Each row was made from one small tree. The marks that hang from a mark follow it in brackets, in the order of their numbers. Every link used is in the known rows. Write each row's tree.
Known rows
q_757[q_578 q_660]: [-1.01  1.20  0.56 -0.99  1.19 -3.27 -0.87 -2.08  1.23  2.01 -4.57 -0.78
 -0.76  2.22 -3.33  1.39 -1.22 -2.67  0.12  3.70  1.43  1.65 -0.76  1.00]
q_210[q_757[q_660[q_336] q_810]]: [-0.64  1.47 -2.37 -1.55  0.04 -2.93 -0.41 -2.02  1.23  4.92 -2.47 -0.03
  0.17  1.02 -3.85 -0.97 -1.05 -2.58  0.71  4.35 -0.41  1.36 -3.40 -0.29]
q_757[q_660]: [-0.21  1.70 -2.06  0.00  1.13 -2.30 -0.87 -2.18  1.74  2.20 -4.97 -0.42
  0.09  1.62 -3.63  2.07 -1.15 -2.54  0.71  4.23  1.27  1.77 -1.23 -0.18]
q_895[q_336[q_821]]: [-1.30  0.27 -2.11  1.36  0.31 -1.28 -0.56 -0.37  0.66  0.20 -5.34 -0.74
  0.66  0.89  0.37  0.25 -0.53 -0.59  0.11  2.82  0.57  1.70 -2.03  0.91]
q_895[q_336[q_484[q_757[q_578 q_810]] q_660]]: [-3.45 -0.38  2.07 -1.39 -0.75 -2.43 -1.68  0.24 -1.89 -0.25 -0.90 -0.50
 -0.19  2.39  1.67 -2.01 -2.26 -1.20 -1.86  2.34 -1.07  1.66 -2.46 -1.09]
q_660[q_336]: [-0.15  1.16 -3.19  0.32  1.44 -1.68 -0.45 -1.61  0.89  1.64 -4.70  0.09
  0.68  0.92 -4.90 -0.25 -1.31 -2.95  0.72  3.10  1.03  1.16 -4.05 -0.99]
q_895[q_336]: [-0.23  0.69 -2.69  0.14  0.94 -1.14  0.05 -0.79 -0.06  0.42 -5.22 -0.45
  1.46  0.64 -1.40 -0.31 -1.17 -1.93  0.73  3.56  0.90  1.38 -0.85 -0.04]
q_484[q_336 q_757]: [-0.42  0.81 -1.85  0.23  0.78  0.52 -1.17  0.54 -2.13  0.63 -3.14  0.92
  3.12  2.85 -3.91 -0.07 -0.96 -0.94 -0.52  4.06  2.49  3.15 -0.52  0.50]
q_821[q_757[q_660[q_336[q_484[q_895]]] q_810]]: [-1.85  1.44  0.64  0.12 -1.10 -3.18 -2.94 -0.01  1.57  5.94  0.19  0.48
  0.38  2.55 -2.45 -0.70 -1.86 -2.45  2.32  3.31  0.22  1.52 -3.72 -1.24]
q_821[q_757]: [ 0.17  1.10 -2.73 -0.80  0.21 -0.34 -1.25 -2.51  0.20 -0.36 -4.89 -0.42
  1.50  2.19 -4.05  0.56 -1.33 -2.52  2.32  3.10  2.79  2.17 -1.04 -0.82]
q_484[q_757[q_810] q_895]: [-0.17  0.71  0.23 -0.11 -0.37 -0.49 -2.13  1.08 -0.80  1.59 -0.72  0.03
  2.32  1.85 -4.21 -0.53 -0.92 -1.03 -0.09  4.07  1.71  2.20 -1.97 -0.48]
q_210[q_757[q_578 q_660[q_336] q_810]]: [-1.36  1.20  0.26 -2.38 -0.14 -3.83 -0.41 -1.75  0.75  4.62 -1.94 -0.25
 -0.60  1.81 -3.55 -1.72 -0.89 -2.69  0.21  3.87 -0.04  1.63 -3.13  0.83]
q_484[q_336[q_821[q_757[q_578 q_660 q_810]]]]: [-2.82  0.28  2.99 -1.37 -1.16 -3.06 -1.77 -0.40  0.02  3.88 -1.32 -0.36
  0.25  3.68 -0.63 -1.31 -0.61 -0.49  0.33  1.91  3.43  3.17 -0.53  2.39]
q_336[q_484]: [-1.21  1.21 -3.56  0.96 -0.10 -1.36 -0.16 -2.43  1.12  0.05 -3.73 -0.10
  1.12  0.62 -3.37  0.62 -1.76 -2.76  1.11  3.67  0.05  1.36 -2.00 -0.99]
q_895[q_336[q_660 q_821]]: [-1.89  0.30 -1.84  1.02  0.95 -1.47 -1.42 -0.56  0.70 -1.02 -5.58 -0.58
 -1.12  1.58  2.14  0.95 -1.46  0.08 -0.74  1.86  0.56  1.94 -2.99  0.28]
q_484[q_336[q_660 q_821] q_757[q_578]]: [-2.91  0.14  1.21  0.02  0.74 -0.89 -2.83  0.94 -1.71 -1.05 -3.19  0.53
 -0.42  4.20 -0.02  0.24 -1.35  0.94 -2.69  1.96  2.49  3.69 -2.42  1.85]
q_210[q_757[q_660]]: [ 0.08  2.14 -3.44 -1.00  0.57 -1.39 -0.77 -2.59  1.37  2.07 -4.90 -0.05
  0.36  1.70 -3.26  1.83 -1.05 -2.23  1.21  5.48  0.30  2.09 -0.64  0.71]
q_210[q_757[q_578 q_660 q_810]]: [-1.07  1.11  0.13 -2.68 -0.64 -3.22 -0.03 -2.30  0.71  2.85 -2.30 -0.66
 -0.14  1.66 -3.16 -0.64 -0.88 -2.43  0.23  4.47  0.62  1.76 -0.53  1.37]
q_660[q_336[q_484] q_757[q_578 q_810]]: [-2.52 -0.03  0.52 -0.69 -0.60 -5.32  0.87 -0.65  1.90  2.76 -0.58 -0.11
 -0.05  0.65 -3.65 -3.13 -1.14 -3.31  0.60  1.87  0.48  1.07 -3.60 -0.28]
q_757[q_578 q_660[q_336[q_484 q_895]] q_810]: [-2.25  0.91  0.13  0.27 -1.09 -5.57 -1.40 -1.54  1.90  5.51  0.10 -0.44
 -0.78  0.01 -0.58 -1.30 -2.41 -2.05  0.14  3.22 -1.01  1.04 -3.75 -0.06]
q_336[q_484 q_821]: [-2.46  0.93 -3.08  2.27 -0.64 -1.48 -0.76 -2.15  1.77 -0.07 -3.99 -0.37
  0.45  0.81 -1.28  1.18 -1.13 -1.29  0.42  3.10 -0.32  1.71 -3.32  0.03]
q_757[q_578 q_660 q_810]: [-1.37  0.90  1.41 -1.84 -0.10 -4.32 -0.25 -1.77  1.08  3.03 -2.29 -1.15
 -0.48  1.50 -3.32 -0.35 -1.05 -2.47 -0.11  3.25  1.55  1.48 -1.18  0.64]
q_484[q_336 q_757[q_810]]: [-0.88  0.37 -1.04 -0.58 -0.31 -0.27 -0.51  0.53 -2.06  1.71 -1.10  0.47
  3.42  2.07 -3.94 -1.89 -0.99 -0.81 -0.68  3.55  2.51  2.64 -0.94  0.11]
q_210[q_757[q_578 q_660[q_336[q_895]] q_810]]: [-0.69  1.09 -0.96 -1.54 -0.82 -4.30 -1.18 -1.85  1.11  5.20 -0.93 -0.38
 -0.61  0.23 -1.43 -1.37 -1.69 -1.24  0.49  4.12 -0.29  1.75 -3.01  1.43]
q_210[q_757]: [ 0.30  1.40 -4.63 -0.76  0.31 -0.26  0.15 -2.61  0.48 -0.29 -4.96 -0.09
  1.59  0.98 -4.06  0.47 -0.96 -1.98  1.35  4.76  0.94  1.75 -1.05  0.60]

Which tree is each row?
[-2.26 -0.15  1.62 -1.02 -1.20 -2.94 -1.56 -1.21  0.45  2.16 -2.49 -0.79
 -0.29  2.34 -2.42 -2.58 -0.53 -1.51  0.59  0.64  2.09  1.79 -4.56  0.13]
q_660[q_336[q_821[q_757[q_578 q_810]]]]
[-2.44  0.43  0.17 -0.12 -1.55 -2.80 -2.55 -0.96 -0.63 -0.18  0.33 -0.53
 -0.14  1.07  0.82 -0.69 -2.98 -0.11 -1.49  2.65 -0.54  2.18 -2.94 -0.68]
q_336[q_484[q_757[q_578 q_810]] q_660 q_895]
[-0.92  0.61 -2.55 -0.31  1.79 -2.18 -0.24 -0.18  0.99 -0.06 -3.62  0.84
  0.46  2.07 -2.44  0.05 -1.65 -0.89  0.22  2.26  3.53  2.82  0.19  1.04]
q_484[q_336[q_660[q_757]]]
[-1.65  0.60 -0.02  0.79 -1.44 -0.84 -2.08  0.89 -0.50  1.77  0.44  0.36
  2.40  1.80 -2.98 -0.58 -1.49 -1.30  0.10  4.10 -0.08  1.93 -2.44 -0.90]
q_336[q_484[q_757[q_810] q_895]]
[-3.30  0.34  1.86  0.76 -0.91 -1.68 -4.04  0.12  1.02 -0.69 -2.16  0.05
 -1.73  3.98  1.17  1.16 -2.06 -0.14  0.64  1.34  1.19  2.60 -2.84  0.93]
q_336[q_484[q_895] q_660 q_821[q_757[q_578]]]
[-0.91 -0.04  0.64 -1.73 -0.18 -4.39  1.08 -1.25  1.56  0.65 -2.09 -0.83
  0.51  0.94 -4.29 -2.07 -0.67 -2.35  0.61  2.17  2.85  1.57 -0.43  0.98]
q_660[q_757[q_578 q_810]]
[-0.44  0.82 -3.92  2.56  0.32 -2.22 -1.79 -1.24  1.86  2.15 -3.97 -0.22
  0.09 -0.43 -1.07  0.52 -1.31  0.03  0.59  2.60  0.49  1.88 -4.93  0.66]
q_660[q_336[q_821 q_895]]
[-0.49  0.33  0.31  0.24 -0.44  0.02 -1.79  2.58 -2.09  2.80  0.42  1.12
  3.48  2.75 -3.71 -1.79 -0.93 -0.08 -0.34  4.08  2.89  2.98 -0.55  0.93]
q_484[q_336 q_757[q_810] q_895]
[-2.13  0.80  0.48  0.26 -0.16 -2.84 -2.68 -0.32  0.92  4.23 -2.21 -0.40
 -0.08  2.17 -2.28  0.26 -0.54 -0.87 -1.29  3.01 -0.28  2.26 -5.78 -0.97]
q_484[q_757[q_660[q_336[q_821]] q_810]]
[-1.75  0.92 -3.65  2.25 -1.93 -1.17 -2.66 -2.54  1.66  0.27 -2.87 -0.38
  0.87  0.74  1.11  1.27 -2.00  0.02  2.18  2.72  0.28  2.45 -2.56  0.18]
q_336[q_484 q_821[q_757] q_895]
[-2.07  0.23  0.76 -0.37 -0.37 -0.97 -1.58 -0.12 -0.86  0.61 -3.44  0.15
  1.08  3.63 -1.45 -0.95 -0.53 -0.43  0.84  1.66  3.88  3.30 -0.56  2.60]
q_484[q_336[q_821[q_757[q_578]]]]
[-0.70  0.70 -1.00 -2.43 -1.05 -1.98  0.80 -2.21 -0.17  0.46 -2.37 -0.70
  0.98  0.99 -4.00 -2.05 -0.91 -2.20  0.38  3.65  1.22  1.63 -1.05  1.22]
q_210[q_757[q_578 q_810]]
[-1.04  1.15  0.07 -0.95  0.53 -2.62 -2.02 -0.50  0.20  4.57 -2.07 -0.08
  0.73  2.11 -4.05 -0.36 -1.18 -2.26 -0.76  3.90  0.05  1.90 -4.45 -1.78]
q_484[q_757[q_660[q_336] q_810]]
[-1.81 -0.06  4.00 -1.32  0.15 -1.77 -2.93  2.79 -2.12  0.51 -0.88 -0.18
 -0.03  3.21  0.65 -1.76 -1.70  0.05 -1.79  2.56  1.21  2.29 -1.57  0.35]
q_484[q_757[q_578 q_810] q_895[q_336[q_660]]]
[-1.02  1.18  0.75 -0.92  1.64 -4.05 -1.27 -1.39  1.39  3.68 -4.16 -0.17
 -1.32  2.07 -3.93  0.27 -1.19 -3.18 -0.07  3.14  0.88  1.40 -3.23  0.01]
q_757[q_578 q_660[q_336]]
[-3.83 -0.41  0.83  0.75  0.16 -4.22 -0.88  0.13  1.77 -1.10 -3.68 -0.32
 -2.18  2.06  3.35 -0.37 -1.56 -0.47 -0.65  1.29 -0.45  2.03 -1.98  1.43]
q_895[q_336[q_484 q_660[q_757[q_578]] q_821]]
[-1.61  0.64  1.83 -1.50  0.51 -4.87 -0.56 -1.26  1.21  4.78 -2.21 -0.61
 -0.94  1.37 -3.80 -1.51 -1.11 -3.02 -0.38  2.76  0.92  1.08 -3.51 -0.09]
q_757[q_578 q_660[q_336] q_810]
[-2.98 -0.86  2.11 -0.90 -0.06 -4.80 -0.19  0.29  1.47 -0.33 -2.65 -1.07
 -1.81  1.58  2.13 -1.79 -0.94  0.04 -1.11  0.51  1.47  1.98 -1.90  1.54]
q_895[q_336[q_660[q_757[q_578 q_810]] q_821]]
[-0.92  0.31  1.13 -2.43 -1.06 -2.09 -0.55 -2.23 -0.31  0.54 -2.41 -1.08
  0.94  2.22 -3.82 -2.04 -1.04 -2.50  1.45  1.98  3.27  1.74 -0.92 -0.12]
q_821[q_757[q_578 q_810]]
[-0.48  0.70 -0.83  0.60  1.55 -1.05 -2.05  1.37 -0.16  0.19 -3.81  0.23
 -0.06  1.95  0.47  0.53 -2.05 -0.60  0.21  3.03  1.21  1.62 -1.24  0.32]
q_484[q_895[q_336[q_660]]]
[-0.72  0.29 -0.14 -0.93  1.44 -4.23  0.09 -0.73  1.63  1.48 -4.00 -0.03
 -0.45  1.39 -4.87 -1.28 -0.75 -3.16  0.68  2.27  1.98  1.70 -2.50  0.58]
q_660[q_336 q_757[q_578]]
[-2.27 -0.12  3.15 -0.36 -1.68 -1.59 -2.14  2.02 -0.99  2.58  0.10  0.36
  1.55  3.59 -1.18 -2.41 -0.37  0.55  0.90  1.59  4.30  3.24 -0.45  3.18]
q_484[q_336[q_821[q_757[q_578 q_810]]] q_895]
[-0.42  1.64 -2.29 -1.76 -0.53 -2.31 -0.15 -2.73  1.27  3.10 -2.85 -0.52
  0.75  1.15 -3.32  0.22 -0.84 -2.04  0.83  4.83  0.38  1.70 -0.91  0.21]
q_210[q_757[q_660 q_810]]
[ 0.56  0.64 -3.97  1.21  1.04 -3.41 -0.67 -1.18  2.54  2.24 -3.16  0.14
  0.62 -0.71 -3.09 -0.46 -1.53 -1.37  1.66  3.16  1.53  1.92 -2.72  0.29]
q_660[q_336[q_895] q_757]
[-0.72  1.55 -0.89 -1.94  0.43 -2.52 -0.70 -2.32  0.76  1.83 -4.62 -0.44
 -0.46  2.36 -2.87  1.09 -0.87 -2.36  0.47  4.89  0.57  2.17 -0.27  1.72]
q_210[q_757[q_578 q_660]]
[-0.57  0.80  1.95 -0.25  0.53 -0.67 -2.74  1.28 -1.25  0.12 -2.54  0.15
  1.15  3.23 -3.80  0.35 -0.87 -1.29 -0.44  4.17  2.10  2.69 -1.31  1.17]
q_484[q_757[q_578] q_895]
[-1.60  1.07 -0.05  1.25  0.44 -4.50 -2.60 -1.10  2.26  4.11 -3.48 -0.46
 -1.92  0.93  0.08  0.96 -1.35 -0.18 -0.45  2.85  0.24  2.13 -4.34  1.91]
q_757[q_578 q_660[q_336[q_821 q_895]]]
[-0.93  1.35  1.31 -2.07  0.37 -2.54 -2.11 -2.19  0.67  1.70 -4.58 -0.73
 -0.55  3.58 -3.07  1.20 -1.29 -2.80  1.46  3.29  2.47  2.26 -0.22  0.49]
q_821[q_757[q_578 q_660]]
[-2.79  0.62  2.14 -0.58  0.13 -2.74 -2.10  0.29 -1.01  2.31 -3.01 -0.15
  0.10  3.03  0.81  0.55 -1.62 -2.26 -0.93  4.66 -1.39  2.05 -1.08  0.06]
q_895[q_336[q_484[q_757[q_578 q_660]]]]
[-2.72  0.53 -0.81  1.50 -1.59 -2.90 -2.91 -1.44  1.13  1.97 -2.16 -0.14
 -0.53  1.29  0.71 -0.73 -1.94 -0.57  1.37  1.78  0.10  2.20 -4.74  0.70]
q_660[q_336[q_484 q_821[q_757[q_578]] q_895]]
[-1.21  0.79 -2.02  0.57  0.08 -1.07 -2.14 -1.55  1.24  1.34 -4.95 -0.11
  0.14  2.40 -2.83  0.05 -0.76 -1.48  1.66  1.78  1.62  2.35 -4.82 -0.56]
q_660[q_336[q_821[q_757]]]
[-3.75 -0.15  1.62  0.48 -1.49 -2.86 -1.76 -0.02 -0.18  2.10 -0.55 -0.24
  0.02  1.96 -1.52 -2.28 -1.01 -1.41 -1.74  2.00 -1.06  1.85 -6.18 -0.54]
q_660[q_336[q_484[q_757[q_578 q_810]] q_821]]
